Each row was made from one path, in order. Every step used is in the known rows, and no mark comes twice. Write each row's path.
In the rows, zero is written as 128.
Known rows
sare -> vired -> fopuz: [128 139 107 128 132 149 151 123 134 140 119 129 132 156 125 165 119  97
  94 133  99 147 114 131  76 142 122  91  96 114 115 100 113 127 138 139
 119 137 132 129 133 139 114 114 149]
natodo -> gekiriv -> subiz -> fogig -> fopuz -> lozop: [160 103 134 100 174  60 140 140 154 105  85  47  73  91  83  89  94 129
 122 147 119 138 105 118 119 176 125 151 150  99  95 130  99 124 152 131
 111  26  97 117 144 141  87 137 113]
fogig -> subiz -> sare -> vired -> fopuz -> natodo: [169 129  95 125 120 122 138 114 125 161  87 121 113 146 153 171  92 104
 116 121 115 110 108  90  83 134 112  90 100 137 108  80  97 116 143 132
 108 114 107 112 111 146  73 105 189]
sare -> subiz -> fogig -> vofiro: [155 113 137  92 155  89  93 174 137 155 154  75  92 124  99 124  61 107
 118 179 132 139 106  94 127 185 134 118 141  92 140 156 103 168 149 122
  94  99  99 149 145 109 113  93  97]
sare -> subiz -> gekiriv -> natodo: [146  85 178  90 119 137 151 145 116 134 107 110 136 123  99 138  85  98
 149 167 174 122 128 115 138 164 135 100 156 116 114 106 130 149 128 183
 129 116 142 129 119 150 100  99 189]
vired -> sare: [110 109 141 124 142 165 130 142 152 115  97 118 121 165 123 120  91 101
 114 103 137 129 144 130 107 151 128 126 124 112 117  82 125 126 130 138
  80 104 127 143 144 135 122 119 112]
natodo -> gekiriv -> subiz -> fogig -> vofiro: [157 119 121 115 155  86 102 158 158 150 113  56  77 113  72  85 102 122
 103 171 148 120 121 118 147 159 121 141 156 103 134 145 115 144 128 142
  88  50 114 136 134 128 111 128 104]
sare -> vired -> fopuz -> lozop -> vofiro: [166 122 142  73 139  99 160 118 155 116 132 107 122 113 113 159 136 130
 122  98  71 152  95 120  73 164 129 121  67 108  92  75 137 115 156 133
 131 113 140 119 151 129 126 122 139]
subiz -> sare: [148 120 127 126 139 146 124 123 129 124  93 105  97 157 153 141 100 102
 105 128 117 114 127 125 130 133 107 113 130 141 111 104 124 118 130 137
  94 100 117 147 121 122 103 111 131]
raduviv -> gubo -> fogig: [134 104 138 148 110 126 158 143  98 109  82 108 104 138 115 135 124  87
 106 125 144 137 113 101 109 120 110 147 145  82 104 122 132 167 165 135
 135  98 108 160 132 102 120  83  92]
vired -> fopuz: [140 112 124 123 151 143 139 146 141 135  97 117 117 184 138 146 120 108
 119 127  95 150 123 120  98 148 107 114 111 114 117 118 118 123 131 140
  93 120 142 140 132 141 116 119 129]
vudog -> fopuz -> natodo -> gekiriv -> subiz: [106  97 139  95 143  77 144 136 131 119  49 106 117 163  99  98 102 120
 152 114 167 127 103 131 130 138 113 116 172 143 134 116 121 134 124 173
 127  78 106  93  81 138  88 133 161]
fogig -> vofiro -> lozop -> fopuz: [124 137 165 120 158  94 108 163 166 117  92 114 117 141 101 114 110 104
 111 141  74 174  93  93 118 168 146 129 116 100 128 138 158 158 121  97
  76  65 126 139 127 131  85 163  89]
vudog -> fopuz -> fogig -> vofiro -> lozop: [ 93 135 179  59 142  76 142 152 143  85 101  89 126 148 147  99  89 101
 145 150  85 190  92 119 145 171 172 138 105 112 154 174 143 155 106 146
  98  93 120 163 116 115  75 123  91]
vudog -> fopuz -> natodo -> gekiriv -> subiz -> fogig: [118  95 133  86 146  73 145 135 116 128  65  89  94 160  97  88  95 107
 148 130 141 137 109 119 122 152 115 134 176 127 152 132 111 154 135 171
 106  68  93  97 100 123  91 123 134]
vudog -> fopuz -> lozop -> vofiro -> fogig: [138 111 205  14 126  75 185 145 128  84 107  88 109 149 122 132  98 148
 130 112  84 170  74 124 118 190 162 154  94 115 134 111 152 157 139 117
 115  76 142 118 110  93 106 115 101]
natodo -> gekiriv -> subiz -> fogig -> fopuz -> vudog: [147 115 121 113 146 103 139 162 143 140  83 102  90 138  88  89  90 102
 125 152 146 125 138 132 134 159 130 138 172 109 100 156 103 104 129 130
  96  54  97 119 118 149  67 158 113]
vired -> fopuz -> fogig -> vofiro: [148 134 145 111 143 110 138 146 161 119 110  88 108 152 148 117 106 117
 151 146  85 160 125 119 127 148 142 131  77 112 148 161 108 126 116 146
  75 115 145 154 146 125 110 101 120]
lozop -> vofiro -> fogig -> subiz: [159 135 164  48 127 130 159 170 112 128 105  81 110 129 118 152  96 163
  96 146 112 142  90  96 137 182 153 129 111  97 116 128 123 145 138  89
  89  77 142 149  94 114 101 119 137]
natodo -> gekiriv -> subiz: [136 108 127 115 164 116 129 139 143 127  81  88 106 121  83 113 126 123
  98 133 159 114 124 140 135 137 108 114 166 129 113 114 121 113 125 151
 114  80 122 132 107 143 107 138 152]
lozop -> vofiro -> fogig -> subiz -> sare -> vired: [177 153 136  69 104 128 157 122 116 143 122  80 104 112 127 185  89 154
  65 147 114 120  89 104 132 164 147 101  85 133 113  90 132 143 145  88
  95  83 110 137  94 115  84 103 163]
sare -> vired -> fopuz -> fogig -> vofiro: [144 150 125 118 123 114 146 120 157 130 129 102 129 128 131 135  99 105
 124 158  96 154 113 127 107 151 156 110  66 119 144 141 110 128 124 142
  99 128 129 141 146 120 111  98 138]
vofiro -> lozop -> fopuz: [113 118 163 119 167 122 140 142 135 103  72 125 122 147 105 128 122  99
 103 125  62 179 102 103 101 156 130 119 126 110 121 130 154 158 114 104
  85  87 119 138 115 133  90 163 104]
subiz -> fogig: [137 118 134 108 147 138 134 148 108 122 115  99  97 153 127 115  96  93
 107 157 100 141 127 110 118 164 125 128 146 103 128 147 116 144 144 137
  91  98 112 147 138 104 126 112  88]
raduviv -> gubo -> fogig -> subiz -> sare -> vired: [152 122  82 149  87 126 158 123 102 148  98  94 105  84 128 177 101  96
  59 151 163 109 106  83  92 118 110 115 124  92  87  78 124 164 183 118
 143  95  79 153 123 110  70  64 148]
raduviv -> gubo -> fogig -> vofiro -> lozop: [137 124 156 134 117  92 127 157 129 100  89  94 104 130 102 129 122  84
 117 123 124 163  81  86 126 132 129 162 135  82 115 140 145 173 156 126
 122  71 116 173 138 116  99 116  58]
sare -> subiz -> fogig -> vofiro -> lozop: [148 121 162  76 169  84  92 176 132 131 142  78  97 127  93 128  73  98
 125 169 102 159  89  90 132 190 144 129 136  89 143 161 121 177 134 122
  85  92  99 160 137 130  99 121  80]
vofiro -> lozop -> fopuz -> fogig -> subiz -> gekiriv: [129 106 173  96 149 132 183 149 126 103  90 120 123  76 125  99 115 116
 117 166  79 175 116  92 132 172 186 138 124 107 126 161 147 168  98 121
 102  57 114 156 105 125  54 165 161]
gubo -> fogig: [119 125 141 110 132 127 144 160 101 105  89 104 117 165 145 135 130  83
 102 133 121 151 115 105 122 143 115 145 146  95 118 137 118 158 142 135
 106 107 122 154 133 109 123 104  97]
lozop -> fopuz -> vudog: [124 110 145 120 142 137 155 153 136 127  84 175 115 165 111 115 113  75
 108 122 104 141 138 120  93 150 138 120 140 108 112 141 141 116 113 104
  98 105 121 110 113 120  91 156 110]
vudog -> fopuz: [ 85 115 137  96 136 115 147 157 120 116  99 118 134 175 144 128  91 106
 112 147 121 152 111 127 110 165 135 112 139 112 129 124 133 149 143 141
 120 107 125 139 106 112  91 109 122]
vofiro -> lozop: [123 131 163  99 160 138 127 146 121  95  92 114 122 154 124 130 118  97
 112 120  92 160 105 119 126 149 130 128 143 115 114 133 137 131 124 134
 103  99 132 163 118 134 110 153 107]
vofiro -> lozop -> fopuz -> natodo: [123 120 182 119 162 108 134 126 122  93  45 141 121 168 110 114 115  86
 152  95  69 178  96  91 103 142 130 122 144 118 132 137 142 157 118 115
  91  80 113 106  99 129 104 171 113]
fopuz -> lozop -> vofiro -> fogig -> subiz -> sare: [205 116 172  31 133  92 161 140 131 109 104  65  77 105 135 151  88 160
 105 117  91 120  87  91 133 179 143 155  84 124 100  95 136 125 141  97
  93  55 128 130 114 111  85 113 139]
subiz -> gekiriv -> natodo: [139 110 175 108 106 157 167 135 116 123  80 118 132 146 122 120 106  88
 146 164 146 132 132 115 150 159 145 121 151 119 102 116 148 129 127 190
 122  97 160 137 126 141 107 127 159]
vired -> fopuz -> fogig: [138 115 145 111 151 136 165 128 132 106  88 105 113 158 153 125 117 108
 144 126  79 160 137 127 114 140 128 117  89 119 142 148 107 125 110 151
  86 134 135 154 133 131 116  97 134]
gubo -> raduviv: [135 121 151 135 150 131 151 157 106 114 100 121 137 169 146 115 103  95
 113 130 127 154 128 112 128 144 127 142 155 111 131 132 112 136 126 117
 111  92 151 166  84 124 129 118 105]
lozop -> vofiro: [130 120 159  87 138 131 130 154 126 116 110 101 113 145 119 133 121 138
 122 122 111 137 118 121 134 163 127 122 120 106 100 109 134 124 146 125
 103  91 141 152 116 116 133 128 121]
vofiro -> fogig -> subiz -> sare: [175 130 136  85 128 141 151 141 111 134  91  82  86 146 145 158  70 131
  77 155 121 119 105  98 138 154 136 123 117 132 127 126 114 135 123 100
  80  84 114 147 100 121  72 101 143]
raduviv -> gubo: [138 103 138 153 123 143 150 126 118 118  88 119 107 123  99 133 102 109
 111 129 140 122 124 120 104 128 117 115 143 107 102 115 129 131 163 135
 143  93 114 148 118 118 117 102 117]
sare -> subiz -> gekiriv: [148  92 158 105 145 138 140 154 125 131 137 126 119 111 104 133  91 111
 124 153 162 122 118 123 132 169 150 112 159 127 121 129 115 151 134 154
 140  96 126 143 106 131 106 125 173]
raduviv -> gubo -> fogig -> subiz -> gekiriv -> natodo: [149  86 147 130  70 138 188 165  85 139  68  95 126  96 112 136 107  90
 127 175 185 131 124  71 132 134 126 153 154  63  82 105 141 172 164 172
 149  69 130 151 137 135  74  81 161]
fopuz -> natodo -> gekiriv: [137 124 153 125 133 104 141 139 126 114  64 126 110 153  85 124 106 103
 149 112 143 131 101 130 127 137 123 131 167 150 103 139  99 119 137 157
 105  89 128 107  92 107 125 145 151]
subiz -> fogig -> vofiro: [147 134 136 109 135 113 107 161 139 141 129  83  91 149 119 103  84 103
 117 174 107 139 115 101 130 176 136 137 134  92 135 162 113 147 149 126
  88  75 121 149 150  99 119 116  68]

Which path is each row?
[132 126 134 113 128 129 143 162 123 127 102 128 102 173 137 101  70  81
 131 159 112 143 131 114 120 177 151 141 155  89 101 174  98 110 142 107
  91  81 105 136 133 131  85 142  72] : subiz -> fogig -> fopuz -> vudog
[128 123 134  85 150 132 162 155 107 111  96  92 118 103 144 115  91 119
 118 170 123 137 132 106 129 158 154 114 129 101 118 160 111 128 130 125
 104 107 113 168 115 113  97  99 147] : fopuz -> fogig -> subiz
[173 118 138 112 150  71 102 144 145 137  83  78  75 132  75  75  97 114
 156 143 152 117 114 104 149 148 119 142 171 123 141 153  99 136 133 154
  95  46 106 111 121 127 119 138 111] : fopuz -> natodo -> gekiriv -> subiz -> fogig -> vofiro
[152  93 129 139  92 132 182 169 101 137 103 109 110  84 116 127 122 108
 104 154 174 128 116  85 119 140 139 162 158  83  88 126 124 179 173 143
 165  57 117 164 124 111  75 109 146] : raduviv -> gubo -> fogig -> subiz -> gekiriv
[149 127 142  88 178 102  92 155 140 118 109  66  85 139 112  80 115 102
 117 151  96 147 114  90 146 162 131 143 147  95 158 151 138 151 117 129
  89  55 109 158 148 154  97 148  68] : gekiriv -> subiz -> fogig -> vofiro -> lozop
[129 141 165  97 148 105  99 165 149 112 108 105 115 149 114 117 104  99
 120 139  99 155  96 108 140 158 142 138 132 106 124 146 138 133 122 124
  95  77 139 160 120 135 102 159  85] : fogig -> vofiro -> lozop
[132  84 139 102 160 137 118 154 133 136 133  94 101 144 106 131  62  98
 113 138 140 131 137 108 101 177 123 115 129  96 144  99 101 166 137 136
  69 114  87 145 154 126 121  82 110] : vired -> sare -> subiz -> fogig
[139 106 166  77 110 153 190 147 101 116  81  96 131  96 141 101  88 105
 155 195 146 138 142  98 161 166 169 126 134 100 110 147 130 131 115 180
 118  96 142 152 120 132  79 100 193] : fopuz -> fogig -> subiz -> gekiriv -> natodo
[151 111 125 101 171 139 127 134 112 131 101  79  83 142 123  88 113 104
 113 151 120 122 141 109 127 148 110 117 156  96 144 126 121 140 133 137
 102  86 102 143 140 140 119 115 103] : gekiriv -> subiz -> fogig
[125  87 144 109 155 141 112 154 149 126 115 106 119 145 107 143  69 106
 114 111 157 124 130 121  98 168 122 100 128 106 130  75 111 147 127 139
  89 122 108 139 132 141 118  93 141] : vired -> sare -> subiz
[132 140 139 110 120  97 118 179 135 122 109  87 109 156 139 124 120  92
 113 152 131 148 106  95 141 153 125 152 133  88 120 147 120 156 147 126
  97  86 136 156 146 104 119 107  78] : gubo -> fogig -> vofiro
[108  97 157  67 145  82 163 150 128  97 106 110 117 143 137 119  96 100
 128 121 101 153  97 123  92 176 140 136 131 111 107 110 131 137 144 144
 139  92 126 125 129 104  93 114 112] : vudog -> fopuz -> lozop
[ 86 119 128  61 134 103 172 163 101 117  96  92 132 128 165 116  76 123
 121 178 119 157 119 107 122 176 163 114 123  92 129 150 115 149 125 132
 112 107 101 157 100 104  68  86 153] : vudog -> fopuz -> fogig -> subiz
[132  71 178 100 120 156 145 142 144 138 101 109 138 134  95 136  69  97
 156 138 184 120 145 117 125 166 140 113 138 113 118  63 131 145 124 194
  99 109 137 125 143 165 100  95 183] : vired -> sare -> subiz -> gekiriv -> natodo
[106 118 182 106 169 118 165 121 128  74  69 113 120 131 125 110 117  99
 125 134  53 189 116 113 118 153 152 125 109 114 146 160 149 160  96 117
  72  95 106 147 113 122  94 140 110] : vofiro -> lozop -> fopuz -> fogig
[145 141 102 102 124 137 161 104 105 126 111  92 109  84 157 145  86 110
  84 169 118 114 125 108 122 144 153  93 104 129 114 118 111 122 135 126
 110 116  86 153 110 115  79  82 173] : fopuz -> fogig -> subiz -> sare -> vired
[121 133 133 126 135 124 135 156 120 121  98  78 103 155 138 118  70 116
 125 178 105 153 120 104 117 179 140 120 136  92 100 160  97 146 159 109
  84  66 109 149 139 123 103 123  85] : subiz -> fogig -> fopuz
[156 125 141  92 171  80  97 158 153 128 104  62  81 119  65  89 116 113
 109 150 116 149 102 109 151 160 125 154 153 109 141 155 133 145 116 142
  80  40 109 152 130 144  95 161  90] : natodo -> gekiriv -> subiz -> fogig -> vofiro -> lozop
[163  95 170  52 167  53 127 161 137 112 137  53  88  89 108 138  71 153
 156 148  94 155  91  97 109 214 141 130 106  77  88 123 104 150 180  98
 103  65  95 127 153 121 107 105 102] : sare -> subiz -> fogig -> fopuz -> lozop -> vofiro
[161 105 109 129 153 117 119 117 152 138  79  74  79 123 103 123 122 122
  90 123 152  92 133 137 146 127  92 109 145 155 111  89 120 109 119 152
  92  72 111 128 104 145  92 116 166] : natodo -> gekiriv -> subiz -> sare
[170 123 167  84 115 154 189 166 113 134 116 112 112 117 124 128  87 134
 100 170 141 134 102 106 146 174 172 144 145 117 128 150 119 157 124 124
 119  54 146 149  95 122  81 140 156] : vofiro -> fogig -> subiz -> gekiriv
[157 123 112 136 142 104 146 101 141 141  74 116 119 138  81 134 135 110
 134  96 143 122 104 132  91 118 100  97 131 148 126  93 101 112 126 169
 124 110 117  87 105 161 110 133 187] : sare -> vired -> fopuz -> natodo -> gekiriv -> subiz
[148 108 123 109 166 115 136 138 130 131  98  75  81 121  78  98 115 115
  98 155 140 124 127 126 127 149 107 126 166 112 132 132 117 139 130 153
  96  76 107 136 122 128 117 128 125] : natodo -> gekiriv -> subiz -> fogig
[150 117 146 125 143 128 139 131 129 120  67 132 114 198 142 133 117  96
 169  96  99 144 116 108  98 130 104 121 118 129 125 122 100 121 134 145
  96 117 137 114 116 146 123 125 137] : vired -> fopuz -> natodo
[152 122 104 107 142 136 125 154 124 146  95  95  98 127 157 147  82 122
  86 154 132 104 126  98 124 149 113 111 132 117  93 100 115 123 143 115
  95  89 114 156 111 126  69 108 155] : fogig -> subiz -> sare
[148 102 171 110 111  65 162 147 133  83  79  60  99  95 116 136 117 139
 145 110 116 152  88  91 108 154 128 173 107  66  59  99 130 151 203 103
 138  41 112 142 151 107 103  98  83] : raduviv -> gubo -> fogig -> fopuz -> lozop -> vofiro
[163  98  98 141 103 120 148 149 102 141  75  80  87 107 141 156 101 105
  83 137 156 107 119  75 112 120  96 141 135  91  90  98 123 158 171 115
 116  82  88 161 125 118  66  74 127] : raduviv -> gubo -> fogig -> subiz -> sare
[ 85 112 154  81 136 111 169 139 113  93  89 105 130 152 156 111  89 107
 136 149 109 160 120 137 126 162 153 120 119 122 148 151 126 146 116 150
 111 119 112 147 106 101  95  93 129] : vudog -> fopuz -> fogig
[132  77 153 115 143 156 136 148 155 133 136 126 121 121 104 127  83 107
 127 118 176 116 135 132 119 174 149 121 138 121 124  84 114 155 120 165
 110  96 123 138 131 142 108 121 167] : vired -> sare -> subiz -> gekiriv
[141 112 187   4 127  68 179 172 124 111 109  81 117 118 126 139  87 164
 116 129  91 161  70 100 114 208 169 151  97  93 120 110 144 157 145 101
 117  61 130 124 104 102  72 114 128] : vudog -> fopuz -> lozop -> vofiro -> fogig -> subiz
[194 112 172  31 146  96 175 160 141 124 108  81  98 125 123 157 112 165
 125 111  68 161  80  94 103 185 138 155  62  93 115 105 124 133 138  98
  95  81 149 134 131 130  94 120 135] : vired -> fopuz -> lozop -> vofiro -> fogig -> subiz
[181 119 209  37 140 101 170 133 133  77 107  91  93 133 105 133 114 144
 132  97  78 152  87 119 127 178 151 159  96 117 124 118 141 127 136 117
 110  78 146 127 124 103 137 128  97] : fopuz -> lozop -> vofiro -> fogig
[123 113 167 107 159 129 145 157 137 112  75 183 124 172 104 115 122  65
 116 104  70 169 115 112 100 147 139 132 143 111 121 144 159 127  94 108
  94  98 121 127 108 140  77 188  94] : vofiro -> lozop -> fopuz -> vudog
[141 108 155 108 147  87 121 147 109 122  95  85 102 148 122 133  43 114
 177 158 130 146 100  86 110 184 135 110 158  99 121 161  69 158 167 117
  93  86  80 116 118 130 101 102 113] : sare -> subiz -> fogig -> fopuz -> natodo
[134 130 180 135 145  54 112 147 167 114  54 124 111 141  61 112 107 101
 151 117  94 168  69 100 124 153 138 141 139 135 117 156 136 150 115 115
  72  43 126  95  97 121  88 187 116] : fogig -> vofiro -> lozop -> fopuz -> natodo -> gekiriv
[154  99 153  81 164  65 130 159 130 108 124  65  92 101 118 131  52 115
 144 163 108 150  93  96  94 197 143 127 130  84 100 143  87 154 171 109
 114  81  85 126 156 121  96 100 101] : sare -> subiz -> fogig -> fopuz -> lozop
[143 118 172  76 143  81 140 149 153  89 101  75 108 111 126 128 103 156
 153 118  92 149  95 111 121 186 150 143 105 100  59 110 128 109 169 102
 118  52 129 124 138 130 108 138 109] : fogig -> fopuz -> lozop -> vofiro
[140 104 148  93 103 156 166 169 112 145  85 109 138 117 124 128  96 108
 129 182 159 122 133  90 145 168 150 120 154  93  86 114 136 127 140 168
 126  81 150 144 119 148  73 118 190] : fogig -> subiz -> gekiriv -> natodo
[169 119  76 145 144 124 136  92 162 162  97  91  99 123  97 159 125 114
  69 120 134 104 118 148 104 114  84  88  96 157 119  64 117 110 118 161
 103 106 112 113 119 171  85 113 190] : natodo -> gekiriv -> subiz -> sare -> vired -> fopuz
[139 109 162 100 177  63  99 169 149 139 128  86 100 121  77 129  78 107
 113 176  71 176  86  79 100 191 140 122 125  84 152 153 135 203 129  94
  64  76  87 135 139 126  85 134  81] : sare -> subiz -> fogig -> vofiro -> lozop -> fopuz
[168 156 116  94 112 146 163 123 108 145 118  96 106 122 135 176  66 117
  55 163 131 118  92 105 121 154 149  98 107 136 126 101 110 143 135 101
 106 102 101 132  98 119  73  96 157] : vofiro -> fogig -> subiz -> sare -> vired
[139 102 139  95 145 107 132 177 120 138 120 122 107 150 114 130  46  89
 137 164 134 139 122 114 115 186 144 118 158  86 108 167  87 134 145 109
  96 101  85 129 126 134  82 118  98] : sare -> subiz -> fogig -> fopuz -> vudog
[169 119  84 132 151 148 132  90 144 152  98  97 101 139 144 151 125 110
  85 117 117 103 128 128  99 115  91  80  96 140 134  58 128 116 119 146
 115 119 107 117 134 183  87 104 171] : gekiriv -> subiz -> sare -> vired -> fopuz
[150 143 188  66 107 123 164 160 134 104  87 122 111 179 119 137  83 137
 137 121 117 151 101 130 146 178 171 142 116 115 102 153 118 107 129  87
  87  72 146 124  95 136  90 153  98] : lozop -> vofiro -> fogig -> fopuz -> vudog
[131 119 139 125 129  68 134 145 127 101  30  70 108 142 111 109 119 116
 153 116 167 136 101 106 141 128 104 141 177 115 102 137  93 140 152 140
 100  51  98 108 109 152  92 133 135] : gubo -> fogig -> fopuz -> natodo -> gekiriv -> subiz
[182  91 114 132 156 101 122 102 158 139  45  93  76 165 114 130 125 116
 150  83 132 103 121 131 125 106  68 118 127 165 129  82 103 103 112 175
  86  87 117  96 102 170  92 126 183] : vired -> fopuz -> natodo -> gekiriv -> subiz -> sare
[157 149 205  82 112 103 152 135 119  89  66  87 108 177 126 134  84 162
 179 113 109 161  76 107 152 169 158 129 118 125 123 144 108 134 148  96
  82  54 133 108  94 126 117 135 108] : lozop -> vofiro -> fogig -> fopuz -> natodo
[143  99 142  89 162 118 124 160 105 132 135  93  98 137 107 142  75 100
 112 165 122 137 119 103 109 174 122 108 146  94 136 144  96 167 150 132
  96 120  95 146 133 111 122  88 114] : sare -> subiz -> fogig
[183 134 176  53 126 102 189 111 144 103 132  97 110 125 101 170 124 138
 113  97  60 165  71 128  87 171 149 133  49 121 124  85 130 130 137 118
 115 109 147 112 136 121 126 117 128] : sare -> vired -> fopuz -> lozop -> vofiro -> fogig
[133 125 156 103 148  95 144 149 145  88  92  86 112 121 136 120  86 120
 143 131 106 145 101 113 103 176 147 135 128 101  72 126 109 113 163 112
 126  64 128 127 142 131  99 130 104] : fogig -> fopuz -> lozop
[142 108 150 115 145  61 125 153 122 130  86  83  99 132  78 134  46 121
 167 162 152 150  87 116 113 178 125 117 162 117 100 159  60 160 171 127
  87  71  82 107 103 115 100 111 139] : sare -> subiz -> fogig -> fopuz -> natodo -> gekiriv
[174 121 180  54 110 146 177 169 124 135 128  98 112 115 111 137 103 164
 107 156 131 135  99 104 158 188 177 153 122 116 120 139 135 158 131 117
 112  44 154 146  94 116  92 145 159] : lozop -> vofiro -> fogig -> subiz -> gekiriv
